What can hang from each mark
K: H
Y: H
V: A U
A: M S U V Y
U: A J R V
S: R Y
L: K
R: V
J: U
P: A
F: K M

Every row comes from one small tree of marks. Brackets hold a mark, then the marks that hang from it, in alphabetical order. Every link used is in the known rows. Which tree was each row made from?
Known rows
{P {A S}}: [  2   3   3   0  -2  -3   0  14   5   4   7  -5   1   4   3   7   7  -4
  12   8   0   0   6   0   3   2 -11   4  -3   2   3   0  -4  -1]
{A M S {U J V}}: [-10  14  13   5   5   4   1 -17  -6   6   4   6   2  -5   6 -11   8  -6
  12  -1   5   7   2  -1  -4   4  -4  -3  -9   9   2   3 -17 -10]
{J {U {R V}}}: [ -1   2   3  -2  -2   3   1 -16   2   8  -8   9  -7   2  12   3   6  -4
   8   9   2   5   1  -2  -1  -3   3   0   2   4  -4  -8  11   0]
{F M}: [  4   4   1  -2   5   2  -1  -7   1   2   3   4   2 -11   0   1  -4   1
   4   2   0   1   0  -3  -6   3   0   2   5   2  -1  -3   0  -2]
{A V}: [  5   2  -1   2  -5  -6   0  -4  -5   3  -4   0  -1   3   1 -10   6  -1
   5  -1   0   4  -2   0   1  -3  -7  -2  -1   1  -1   1  -5  -3]
{K H}: [ -1   1   3  -1   0   3  -2  11   8  -4   4  -1   1   1   0   6   1   5
   7  -6  -1   4   0 -10   0   3  -4  -3   2   0  -1  -1   0   1]
{A U}: [-4  4  2  1  7 -2  0 -7 -2 -1 -4  2  2 -4  3 -5  0 -3  0 -1 -1  3 -1 -1
 -2 -2  3  1 -4  1  0 -2 -1 -2]
{A S Y}: [ -1   1   2  10  -2  -3  -1   5   3   1   2   1  -3   2   0  -4   7  -5
   8  -4   2   1  -2   2   2  -4 -15  -2  -3   0   0   2  -9  -6]
{R {V A {U J}}}: [  7   6   3  -4   8   4   3 -42  -2   7  -6   2   2   6   1  -3  -1  -6
  13  14   0   0   8  -6  -1  16  -1  -3   1   5  -6   4  -3  -3]
{P {A V {Y H}}}: [ 11   0   5  10  -5 -16   1  15   9   6   0   1   2   4   4  10   7  -7
   8 -12   1   7  -1 -11   6  -6 -24   0  16   0   1   2 -14  -6]
{J {U V}}: [ -8   6   2  -3  -3   4   0 -18   0   4  -1   2   0   1  12   8   6   0
   0   5   2   5  -2  -1  -1   2   7  -1  -8   3   0  -6  -1  -2]
{L K}: [  1   0   0   2  -3   2  -1  -5  -1  -7   5  -4  -4 -11  -4  -4  -2  -3
   3  -7  -1   2  -1   0  -1  -5  -2   2   4   2   0   1  -3   2]
{U V}: [ 0  3  3 -1 -3  3  1 -9 -1  5  3 -2  0  1  4  2  5  0 -3  4  2  3 -2 -2
 -1  7 -1 -2 -2  4 -1  1 -3 -1]
{R {V {A M S U}}}: [  0  10   5   2   8   0  -1 -28  -1   4  -5   8  -2  -2   6  -7   1 -14
  25   8   1   0   2  -5  -1   8   3   0  -3   2  -5   0  -7  -7]
{U {A V Y} J}: [ -4   0   9  10   4  -9   4  -8  -9   8  -5   7   1   6  -1 -27   4  -2
  13   0   2   5   2   5   1  -6 -25 -10   7   5  -2  11 -14  -9]
{J {U {R {V A}}}}: [  0   4   4  -4   2   4   2 -29   0   6  -6  10  -4   4  15  -1   4  -3
  15  18   2   2   2  -5   1   4  14  -1   1   3  -7  -4  12   2]
{V A {U J R}}: [  4   5   7   2   8   7   5 -34  -5   6  -2   4   4   4   6  -5   3   1
  10  16   4   1   9  -7  -2   9  14  -4   0   6  -3   6   2   2]
{R {V A}}: [  6   2   1  -5   3   1   1 -22   0   4  -5   2  -2   4   2  -3  -2  -6
  11  11  -1  -1   2  -5   2  12   1   0   3   1  -8   2   2   0]
{U {A Y} J V}: [ -9   0  13   7   6  -2   4 -14  -6   9   2   3   1   4   2 -15   3  -1
   5   4   4   4   2   2  -2   3 -19 -10   6   8  -2   9 -13  -8]
{J {U R {V A}}}: [ -4   7   7  -2   1   7   3 -30  -4   6   2   6   1   5  19   4   9   1
   9  20   5   3   1  -6   0   7  24  -3  -6   5  -4  -2   6   3]
{F K}: [  4   3  -2   2   4   4  -1  -3   1  -3   9  -3  -6 -14  -6   1  -1  -1
   4  -5  -1   3   0   5  -2  -9  -5   1   3   1   2   3  -3  -1]
{A M S {V U}}: [  9   9  -2   8  -5  -4  -2 -19  -4   7  -6   1  -2   5   1   3  11  -9
  20  -5   2   2   2  -5  -3   0  -7  -3  -6   2   3   0 -14 -11]
{V U}: [  4   3  -3   0   3   1   0 -19   1   3  -5  -3   1   3   0  10   1  -3
   1  -1   0   0   3  -4  -3   5   2  -1  -2   1   2  -2  -1  -2]
{U {A S} J {R V}}: [  0   1  14   3   2   1   5  -2  -2  15  -5   6  -5   3   0 -18   6  -2
  18  15   3   1   9   5   0   1 -21  -6   0  11  -4   6   3  -3]
{P {A S {U R V}}}: [ 1  9 11  3  1 -1  3 -3  2 12  8 -2  1  2 15  4 16 -6 11 15  3  7  4 -4
 -1  5 -3  2 -6 10  1 -1 -2 -1]
{P {A Y}}: [  0  -2   2   6   3  -8   0   3   4   3   5   0   1   5   5   3   3  -8
   7   1   1   3   1  -3   1   0 -14   2  14   0   1   3  -7  -4]
{F K M}: [  9   7   0   0  11   7  -1  -8   1  -1  12   0  -5 -24  -5   2  -5   0
   8  -3  -1   4   0   3  -8  -4  -5   3   7   3   1  -1  -3  -2]
{V {A M S U Y}}: [ -5   9   6  13  11  -3  -2 -21  -3  -3   1  10   2  -1   7 -12   3 -13
  22  -1   4   0  -1  -5   0  -1   2  -2  -1   0  -1   3 -15 -10]
{S Y}: [ -2  -3  -1   3  -1  -1   0   4  -4   0   2   3  -2   1   3  18   3   1
   1  -3   1  -4  -1   7   0   1 -11  -3   0   0   1   2  -9   0]
{S {R {V U}}}: [ 10   2  -6  -2   0   0   1 -29   4   8 -16   0  -6  -3   6  16  -1 -10
  11   3   0  -2   1  -1   1   5  -5   3   1   2  -5  -6   3  -4]
{V {A M S {U R}}}: [ -2  10   9   8   8   2   0 -18  -5   2   2   9   1  -2  12  -9   5  -7
  22  10   5  -1   3  -6  -2  -1  18  -1  -3   4  -2   2  -1  -2]
{S {Y H}}: [  3  -3   3   6  -3  -4   0  20   6   0  -1   3   1  -4   0  32   0   3
  -2 -15   1  -3  -2  -1   3  -2 -13  -2   4  -1   2   0 -10   0]
{A M S {U R} Y}: [ -4   6   8  16   4  -2  -1  -7  -2   3   0  12  -3  -4   9 -11   9 -11
  19  -6   6   5  -3  -3  -3 -11  -3  -3   3   3   1  -1  -8  -9]

Which tree is each row?
[ 11   6  -2   4  -6  -3   0 -14  -3   7  -6  -5  -1   8   0   2  13  -5
  12   1   0   3   3  -1  -1   1 -11  -2 -14   2   1  -1 -10  -7] : {A S {V U}}
[  3   3   9  11  -5  -5   1   1  -7  12  -5   7  -5   5   4 -15  11  -4
  26   5   4   2   4   0  -2  -7  -9  -8   2   6   0   5  -5  -6] : {U {A M S V} R}
[ -6   9   8  14   7  -7   1 -22 -10   3  -4  14   1  -3   6 -25   6 -10
  16 -11   4  11  -3  -1  -3 -11 -14  -6   8   4   1   5 -23 -14] : {A M {U J} V Y}
[  1   8   3   3  -3   4   1 -22  -3   4   0   4  -1  -4  13   8   4  -6
  24  10   6  -5  -1  -1   4   9  12   0  -7   3  -4   3  -8  -4] : {U {V {A M {S R}}}}
[-3  7  5  1  6 -5  0  5  4  3  5 -3  3  0  6  5  7 -8 11  6 -1  2  5  0
  1  1 -9  5 -7  3  4 -1 -4 -3] : {P {A S U}}
[ -1   3   4  10   0  -6  -2   4   4   4   6   3  -1   3   6   4   7 -12
  22  -3   4   2   2  -4   0  -2 -16   1  11   1   5   2 -16  -9] : {P {A M S Y}}
[ -4   3   9   6   2  -5   3 -12 -12   8  -6   8   1   2   0 -21   1  -2
  19   0   3   4   6   2  -2  -4 -13  -9   8   6   1   9 -13  -8] : {U {A M V} J}
[  6  -1  -3  -1   4  -3   2 -31   1  12 -20   1  -4   0   3  12  -4  -9
  16   8  -1  -5   5   2  -1   5 -11  -1   3   4  -5  -2   5  -5] : {S {R {V {U A}}}}
[ -6   6  13  10  15   1   5 -25  -7   1   1  13   5  -1  11 -24   4  -4
  11  11   5   5   1  -3   1  -2   6  -5   5   6  -5   7  -3  -2] : {V {A {U J R} Y}}
[ -8   1  13   6   6   2   4  -6  -7   9  -1  11   1  -1   3 -15  -2   0
  16   6   6   2   8   0  -4  -4   1  -8  13   8   1   8   0  -2] : {U {A M} J R}
[  7   8   2  -1  10  10  -3   2  10  -6  16  -2  -3 -24  -5   7  -4   5
  16 -10  -2   8   0  -9  -8  -2  -8   1   9   3   0  -2  -2  -2] : {F {K H} M}
[-11   5  11   4   1   2   2 -24  -6  12  -4  10  -2   1  15   1   5  -1
  15   9   6   4   2  -4  -5   0   9  -8   5   7   1  -2   2  -4] : {J {U {A M} R V}}
[  1   0  -1   6   0   0   1  -1  -4  -1   0   4  -2  -3  11  19   5  -1
  22   9   2 -12   1  12   7   2  -2   0 -12   0  -3   3  -8   1] : {V {A {S R Y}}}
[ -8   9  11   0   8   3   4 -18  -6   5   2   3   4  -5   6 -10   4  -1
  -2   3   3   7   1   1  -2   3  -2  -3  -7   8  -1   2  -8  -4] : {A {U J V}}
[ -1  -1  13   1   4   0   6 -10  -3  13  -6   8  -4   3   0 -16   1   0
  12  14   2   2   7   2  -1   2 -14  -7  10  10  -6   6   6  -1] : {U A J {R V}}
[  3   3   6   0   5  -1   2 -16   0   8  -8   7  -4  -3   7  -8   4  -7
   6   6   1   5  -1  -4  -2  -1  -2  -1   5   6  -5  -4   8  -1] : {A {U {R V}}}
[ 10   4  -2  -4   6   1   1 -42   1   7  -9  -1  -1   7   2   8  -1  -9
  12  12  -1  -2   5  -9  -1  16   2  -1   1   2  -6   0   0  -2] : {R {V A U}}
[ -2  10   8   5   2  -3   2  -4  -8   4  -1   4   2   0   3 -22  12  -3
  12   2   1   7   2   6   1  -7 -15  -4 -15   6   0   3 -12  -8] : {A S {U J} V}
[  8   3   1   2   6   4   3 -31  -2   4  -3   1   3   6   7   5   4  -2
   9  15   2  -1   6  -9  -2   9  18  -3   0   3  -4   1   6   3] : {V A {U R}}
[  5  -4   0   6  -4  -4   1  17   6   0  -6   5  -1 -11   6  39  -2   2
   5 -13   2  -7  -3   4   8  -5 -10   1   3  -2   0  -2  -7   0] : {S R {Y H}}
[  2   3   7   6   1  -1   1  -1  -2  10  -4   7  -8  -1   9   7  12  -7
  14   3   2   0  -1   5  -2  -4 -18  -2  -5   6  -3  -3  -2  -4] : {A {S Y} {U {R V}}}
[-10   3  10   1   1   2   3 -18  -4  11  -4   5  -1   5  14   4   7   3
   8  15   4   4   2   0  -3   1   7  -6  -2   8  -2  -3   7  -1] : {J {U A R V}}
[ -3   7   7  11   7  -7   3 -16  -8   3  -4   9   2   0   5 -27   8  -6
   7  -5   2  10  -3   2   0 -10 -17  -5   0   4  -2   5 -16 -10] : {A {U J} V Y}
[-1  4 12  1 -2  7  5 -9 -5 10  5  3  0  0  7 -8  9  4  0 10  6  7  2 -1
 -2  3  1 -5  1 10 -2  5 -1  1] : {U J R V}
[  3   2   8   7   2   3   3 -24  -3   7   4   5  -1   7  13  -7   9  -3
   8  12   6   4  -3  -8   1   7   7  -6   6   5  -7   6  -3   0] : {U R {V {A Y}}}
[ -7   6   4  11  14  -4  -1 -32  -5  -3  -1  11   3  -2   9 -11  -2 -12
  16  -2   3   2  -3  -7  -2   1   8  -3   8  -1  -2   3 -12  -8] : {V {A M U Y}}
[ -4   2   5   4  -2  -5   3 -11  -8  10 -10   8  -2   5  12 -12   9   1
  13  11   2   5   2   2  -1  -9   0  -7  -1   5  -1  -2   7  -2] : {J {U {A V} R}}
[  4   1   0   7  -9  -5   0  10  -7   5   1   1  -4   5   3   9  15  -1
  13  -3   1  -1  -2   9   2  -4 -24  -4 -11   2   0   3 -15  -5] : {A {S Y} V}
[ -3   9   8   0  -2   7   2 -22  -3   6   3   4   0   4  19   2  15   0
  15  20   5   2   2  -3   1   6  17  -2 -15   6  -4  -3   4   1] : {J {U R {V {A S}}}}
[ 7  2  4 12 -1 -6  1  8 11 -3 -4  4  2 -6  6 13  1 -5 17 -6  4 -6 -2 -4
 11 -3 -3  1 -2 -3 -4  1 -7 -4] : {V {A {S R} {Y H}}}
[ -8   2   7   2   3  -1   1 -24  -2  11 -12  14  -7   1  12  -3   1  -7
  22   8   3   3   4  -3  -5  -3   1  -5  12   5  -2  -4   7  -5] : {J {U {A M} {R V}}}
[ -6   2   2  -1  -1  -3   1 -11   3   8 -15   6  -6  -3  11   6   2  -7
  24  10   0  -5   3  11   4  -4 -11   1 -10   3  -4  -7   6  -6] : {J {U {A {S {R V}}}}}
[ -8   2  12   0   4   1   5 -12  -6  10   0   1   3   2   0 -11   1   3
   4   9   3   3   5   4  -1   7 -10  -8   0  10  -1   8  -6  -3] : {U A J V}
[ -6   6  11   4   9   3   5  -9  -5   4   0   8   2  -6   6 -17   5   1
   2   5   3   6   3   2  -2  -5   4  -2   0   7  -1   2   2   0] : {A {U J R}}
[-10  10  12  10   9   0   2 -27  -7   4   2  11   1  -5   8 -14   4  -9
   8  -8   6  10  -3  -3  -5   0  -8  -6   7   7   1   5 -20 -12] : {A M {U J V} Y}
